(in the rows, 128 means zero)
Known rows, with every step that occurs
gigov-lugag-poki-lugelak-pepu: [114 163 152 138 156 109 155 166 179 135  56 103  75  90 111 137 106 186
 115 200 115 158 117 128 153 121 135 195 117 128 174  80  85 172 118]
lugelak-gigov-lugag-poki-vunaz-daru-segave: [164 172 183 134 146 112 157 205 163 119  69 124  81  90 102 134  74 136
 167 217 143 154 126 136 224 147 159 180 101 119 186 104  99 130  78]
segave-gadel: [103 127 122 151 132 125 126 126 134 106  91 147  82 144 106 127 117 130
 131 179 128 135 123 121 130 146 163 171 123 123 181 127 104 144 102]
gigov-lugelak-segave: [143 170 139 130 121 108 133 130 135 115  67 141 112 114 119 123 110 147
 115 196 144 135 118 144 181 145 146 179 129 109 189 133 117 145 108]
daru-segave: [119 165 154 144 152 132 120 136 138 117  95 144  91 125 105 139 102 140
 113 193 147 134 130 133 170 144 160 167 106 119 182 145  95 139  99]
voreban-segave-vunaz: [ 96 164 134 158 115 129 143 140 121 124 101 116  82 159 110 123 124 135
 133 182 100 159 112 112 146 133 164 166 130 130 164 156  98 138  90]
lugelak-gigov-lugag-poki-vunaz: [155 168 174 149 145 124 164 168 155 128  64 119  92  92 112 126  96 161
 166 193 115 159 127 134 180 134 141 199 113 127 184 108 108 146  89]
lami-segave-fovat: [106 148 143  92 136 150 132 108  78 125 112 129 103 137 129 127 118 140
 123 198 122 123 111 144 169 130 143 140 121 145 157 135 122 136 100]
gigov-lugag-poki-vunaz-daru-segave-lugelak: [143 173 191 144 145 106 128 199 170  84  61 112  69  99 105 137  93 150
 134 232 140 170 132 130 232 129 178 161 115 130 179 110  66 141  87]
lugelak-segave-vunaz: [104 153 140 144 114 111 141 103 113 105  77 116  86 130 115 117 120 135
 128 174 116 159 106 123 167 128 144 158 136 125 205 145 113 142  95]
lugag-gigov-lugelak: [136 178 157 127 137 136 131 149 138 141  67 142 124 120 125 128 109 162
 149 193 162 149 126 144 148 141 162 204 108  94 154 122 117 137 114]
poki-vunaz: [139 169 141 155 152 142 120 128 141 100  78 128 104 104 119 124 111 136
 112 167 129 148 120 135 147 135 158 154 125 144 165 128 102 129 104]
voreban-segave: [122 170 126 143 127 130 137 160 124 135 109 143  97 140 109 128 118 136
 115 180 113 137 122 123 146 146 155 175 117 119 160 145 104 144  97]
vunaz-segave-voreban: [ 99 165 144 107 143 126 133 121 119 115  83 138  98 121 141 121 114 125
 127 173 133 149 104 150 148 136 150 172 138 121 177 134 110 134  82]
vunaz-daru: [119 149 114 145 136 121 120 153 122 109  91 136  96 107 123 127  99 117
 113 177 149 140 116 131 154 134 161 146 110 111 159 115 113 130 101]
fovat-segave-gadel: [104 146 139 136 122 107 144 126 129  91 102 156  78 152 111 136 123 130
 138 192 127 134 128 123 156 162 152 178 127 132 185 116  91 150  94]
gigov-lugag-poki-vunaz-daru: [147 171 145 142 141 104 145 189 162 102  65 127  79  91 116 133  99 128
 138 192 126 163 118 123 196 130 155 156 108 148 169  88  97 121  99]
daru-segave-lugelak-pepu: [ 93 143 175 135 153 140 112 128 147 117  70 106  90 124  93 135  96 178
 102 201 151 148 130 137 161 130 169 186 129  90 183 125  73 158  98]
fovat-segave-daru: [124 166 129 128 130 102 146 150 115  99 106 150  98 153 115 142 124 139
 131 193 130 151 115 121 172 151 143 159 112 141 194 141  93 141  98]
lugelak-gigov-lugag: [139 155 150 151 149 124 156 147 143 132  83 138 105 118 113 133 101 176
 160 198 139 145 122 145 159 131 147 205 115 107 174 123 119 158  85]
poki-lugag-gigov: [133 187 158 145 163 135 140 137 118 136  73 128 100 106 123 126 113 162
 159 188 142 153 112 146 132 136 155 197 110 108 174 109 121 155 107]
lugelak-segave-daru: [134 153 119 120 128  95 140 140 102 116  90 148 107 143 105 125 120 131
 124 182 123 146 103 122 172 146 135 159 120 125 218 149 118 142 101]
fovat-segave-lugelak-gigov-lugag-poki-vunaz: [150 177 211 148 131 120 172 171 152  93  69 103  84 102 117 127 109 183
 175 223 118 170 142 138 215 134 148 199 135 118 184 104  82 170  76]
lugag-poki: [108 152 143 145 135 136 140 155 134 128  86 135  78 101 116 127 111 130
 130 166 113 147 132 113 153 135 137 168 105 116 176 120 107 145 111]
fovat-segave: [117 169 147 142 131 120 141 127 128  98 104 146  93 122 123 137 120 141
 120 183 133 137 128 133 168 146 140 168 116 128 173 124  96 144  96]
vunaz-segave-fovat: [100 145 137 106 145 141 126 114  88 132 104 145 108 147 134 122 119 131
 124 197 128 117 107 150 177 127 143 156 128 141 160 135 122 130 101]
gigov-lugelak: [128 166 135 145 139 129 119 141 153 120  76 138 110 117 125 129 109 153
 112 195 151 141 124 143 156 139 161 176 122 112 159 131 108 143 112]
gigov-lugag: [130 164 132 151 153 109 139 136 152 114  85 145  94 124 115 144 117 165
 128 192 134 150 122 138 159 127 152 185 107 136 170 123 101 148 102]
lami-segave-daru: [131 161 127  96 139 128 135 141  98 123 107 136 103 151 113 136 120 131
 129 188 125 136 104 129 155 147 146 143 100 143 176 145 120 133  99]
gigov-lugelak-pepu: [113 154 132 134 142 132 120 128 164 136  57 124 113 119 110 132  97 170
 112 184 152 140 120 141 141 137 157 194 125 105 162 110 101 140 120]
lami-segave-vunaz: [100 161 149 121 132 146 136  99 110 110  97 103  84 144 122 128 121 136
 137 182 117 150 107 127 151 131 159 140 117 143 163 141 118 131  90]
vunaz-segave-daru: [127 160 123 111 145 121 132 150 109 130 102 153 110 165 119 133 123 125
 125 192 131 127  97 132 167 144 141 159 105 135 180 145 117 127  98]
poki-vunaz-segave: [143 181 149 126 150 147 121 124 133 112  79 136 112 120 127 125 115 124
 114 176 130 125 108 150 164 139 153 157 117 148 158 127 113 118  97]
voreban-segave-lugelak: [117 161 150 152 122 136 128 160 122 117  98 119  92 141 112 122 123 158
 114 200 117 150 128 126 155 132 168 176 137 102 155 150  92 167  92]

Rows
[136 154 182 133 149 132 147 149 132 125  82 122 110 136 125 124 111 183
 163 233 145 132 118 166 187 125 158 211 128  93 164 127 118 166  68] | vunaz-segave-lugelak-gigov-lugag
[133 171 173 138 145 153 110 129 130  96  73 111 109 124 131 118 122 145
 111 198 134 136 116 151 173 130 168 161 137 131 155 131  99 140  88] | poki-vunaz-segave-lugelak
[147 174 133 114 150 125 128 149 120 116  85 141 114 151 122 126 119 122
 122 188 127 135  93 136 171 149 150 150 113 160 179 142 109 113  97] | poki-vunaz-segave-daru
[117 135 168 159 134 156 130 137 116 117  86 106 106 115 119 112 101 173
 144 199 140 146 131 142 146 128 163 189 138  72 165 140 112 175  82] | segave-lugelak-gigov
[141 160 171 154 127 123 158 179 136 134  92 116 101 145 109 127 110 188
 161 227 124 154 131 144 173 131 165 216 138  86 163 143 102 180  69] | voreban-segave-lugelak-gigov-lugag
[131 174 150 151 152 110 152 176 171 116  74 116  71  90 124 133 116 171
 116 210 112 160 124 130 169 121 140 178 111 139 168 106  93 175 109] | gigov-lugag-poki-lugelak
[101 139 139 118 140 124 112 148  97 116 107 140  92 131 116 132  93 118
 119 217 153 136 117 138 204 135 165 137 116 128 172 133  98 129  99] | vunaz-daru-segave-fovat
[146 199 163 143 156 127 135 148 142 138  59 129 111 108 132 125 107 174
 158 211 161 151 115 155 147 141 167 208 117 105 165 110 119 156 118] | poki-lugag-gigov-lugelak
[138 194 158 130 123  92 143 146 119 118  44 107  97 115 132 112 103 148
 174 220 156 171  97 148 187 138 165 182 138 101 190 102 127 138 101] | poki-lugag-gigov-lugelak-segave-vunaz-daru
[131 169 154 147 141 142 133 154 144 112  72 121  83  93 115 121 110 127
 124 161 107 155 129 116 160 140 149 157 116 141 173 116  98 131 109] | lugag-poki-vunaz
[139 156 160 134 137  87 141 194 173  93  68 142  56 124  86 142  96 116
 151 218 132 154 126 117 213 157 173 167 105 150 197  97  74 122  92] | gigov-lugag-poki-vunaz-daru-segave-gadel
[135 151 165 146 140 123 171 174 145 144  82 132  86 103 109 131  98 163
 176 197 117 154 131 131 172 131 136 206 105 102 184 115 118 159  89] | lugelak-gigov-lugag-poki
[129 164 112 132 127 112 144 179 108 135 115 146 101 171 104 133 124 131
 125 188 110 146 107 111 152 153 153 169 113 131 176 163 103 141  98] | voreban-segave-daru
[107 147 126 139 109 102 138 125 105  94  79 117  81 125 119 115 104 111
 130 181 131 158 101 122 179 129 152 137 133 118 192 125 117 126  88] | lugelak-segave-vunaz-daru
[137 181 186 110 144 117 173 163 144 125  56 119  92  98 135 117  99 145
 183 195 111 172 107 152 184 140 142 202 138 129 188 112 113 136  65] | lugelak-gigov-lugag-poki-vunaz-segave-voreban
[130 167 165 102 152 119 150 149 126 127  78 135  93 128 130 129 121 140
 147 213 104 141 108 141 215 124 138 168 120 179 170 114 104 124 103] | gigov-lugag-poki-vunaz-segave-fovat
[ 92 160 138 144 112 107 140 133 121  83  99 118  74 136 129 131 111 120
 134 191 138 162 114 120 186 135 157 138 125 131 170 116  95 126  86] | fovat-segave-vunaz-daru
[123 163 155 117 135  89 160 152 121 121  75 119  78  99 127 120 123 165
 123 232 100 155 112 139 212 123 120 171 137 150 199 114 104 178 110] | gigov-lugag-poki-lugelak-segave-fovat
[124 150 167 153 118 149 144 168 112 133 102 110 105 135 111 112 105 165
 145 206 122 144 132 137 154 140 166 198 144  72 157 151 110 175  75] | voreban-segave-lugelak-gigov
[123 146 131 138 125 101 137 126 125  97  75 128  83 119 109 115 119 139
 104 203 122 134 107 134 153 152 145 168 145 122 199 118 105 175 100] | poki-lugelak-segave-gadel
[150 174 141 123 137  65 168 190 142 117  71 122  78 117 113 130 121 160
 127 223 102 164 101 123 202 137 123 173 117 144 219 125  98 175 105] | gigov-lugag-poki-lugelak-segave-daru
[ 94 174 149 128 129 109 146 119 124  87  88 137  86 114 140 132 116 141
 131 177 130 174 122 137 155 142 146 169 143 126 190 126  89 148  79] | fovat-segave-voreban
[165 198 150 115 139  84 147 160 113 137  57 138 118 130 120 122 117 165
 168 223 147 160  97 147 176 155 147 203 123 110 212 129 127 156 114] | poki-lugag-gigov-lugelak-segave-daru
[ 97 145 154 127 152 134 116 124 105 121 103 139  93 136 113 133 106 143
 114 210 137 135 124 138 188 133 157 154 122 136 181 151  94 140 104] | daru-segave-fovat
[135 146 182 148 146 112 137 179 143 107  83 118  94 117 108 134  83 169
 155 249 171 154 133 154 213 134 176 189 121  79 179 125  96 161  66] | vunaz-daru-segave-lugelak-gigov-lugag
[121 145 177 133 139 159 133 139 111 126  87 117 113 130 128 113 105 159
 148 209 142 122 119 157 164 133 156 193 133  76 159 137 123 163  72] | vunaz-segave-lugelak-gigov
[149 165 156 160 157 124 154 153 156 122  78 109 102  97 127 128 102 191
 138 222 137 146 118 157 159 131 150 193 126 112 162 118 112 186  91] | poki-lugelak-gigov-lugag
[118 176 156 124 144 114 116 156 139  79  64 120  87  90 128 127  86 112
 116 187 155 176 111 141 179 147 177 137 140 134 185 129  83 116  80] | poki-vunaz-daru-segave-voreban
[120 159 138 136 144 119 116 160 134 110  95 144  89 113 109 138  89 117
 113 198 162 135 123 131 183 145 168 150 100 111 173 126  97 126  95] | vunaz-daru-segave
[ 97 148 146 135 125 137 132 154 134 135  81 106  97 141  98 124 113 172
 111 188 117 149 122 125 138 130 166 194 142  89 157 125  86 161  98] | voreban-segave-lugelak-pepu
[145 173 147 108 143 124 141 174 124 125  81 137  95 138 117 124 120 110
 136 181 108 142 100 120 185 149 137 153 104 157 187 132 107 116 103] | lugag-poki-vunaz-segave-daru
[ 93 157 162 157 139 128 125 120 136 105  88 113  75 140 108 134 108 141
 126 194 132 157 124 124 171 132 168 154 117 131 187 154  90 137  92] | daru-segave-vunaz
[130 154 195 130 142 133 160 175 137 136  77 118  89 125 121 122 108 171
 178 226 123 138 130 146 199 125 143 211 118  88 170 116 115 168  73] | vunaz-segave-lugelak-gigov-lugag-poki
[124 177 163 124 112 114 149 121 118 130  54 114 112 136 120 115 116 157
 163 198 141 167 109 134 177 136 153 195 131 102 191 134 120 134 102] | lugag-gigov-lugelak-segave-vunaz
[120 151 186 149 125 141 146 135 118  99  96 114 102 120 125 120 110 173
 149 213 141 147 138 144 176 140 152 190 139  81 172 129  99 174  74] | fovat-segave-lugelak-gigov
[108 163 169 147 128 130 131 129 126  81  97 123  90 127 127 128 123 163
 118 203 138 151 137 138 175 135 156 169 137 111 171 130  82 168  90] | fovat-segave-lugelak
[154 174 192 150 124 130 170 206 147 129  74 102  87 117 105 118 107 175
 167 221  98 168 132 129 193 134 161 209 137 107 168 130  91 168  74] | voreban-segave-lugelak-gigov-lugag-poki-vunaz
[153 181 170 135 148  98 141 195 170 103  68 130  71  97 102 144  90 126
 136 213 137 158 125 125 222 143 162 159  96 148 185 106  82 118  94] | gigov-lugag-poki-vunaz-daru-segave
[143 179 190 134 148 123 142 166 158 106  60 114  87 117 123 127 122 161
 138 216 117 150 123 142 205 124 153 182 123 143 168 111  89 144  88] | gigov-lugag-poki-vunaz-segave-lugelak
[120 180 162 122 134  79 170 157 149 103  51 111  69  76 135 121 115 158
 127 205 104 186 108 139 182 130 128 186 147 131 218 110  95 180  90] | gigov-lugag-poki-lugelak-segave-voreban
[ 93 167 152 153 123 119 146 108 125  91  94 117  77 142 125 132 126 144
 135 185 121 161 120 121 169 133 150 155 130 141 177 133  90 140  90] | fovat-segave-vunaz
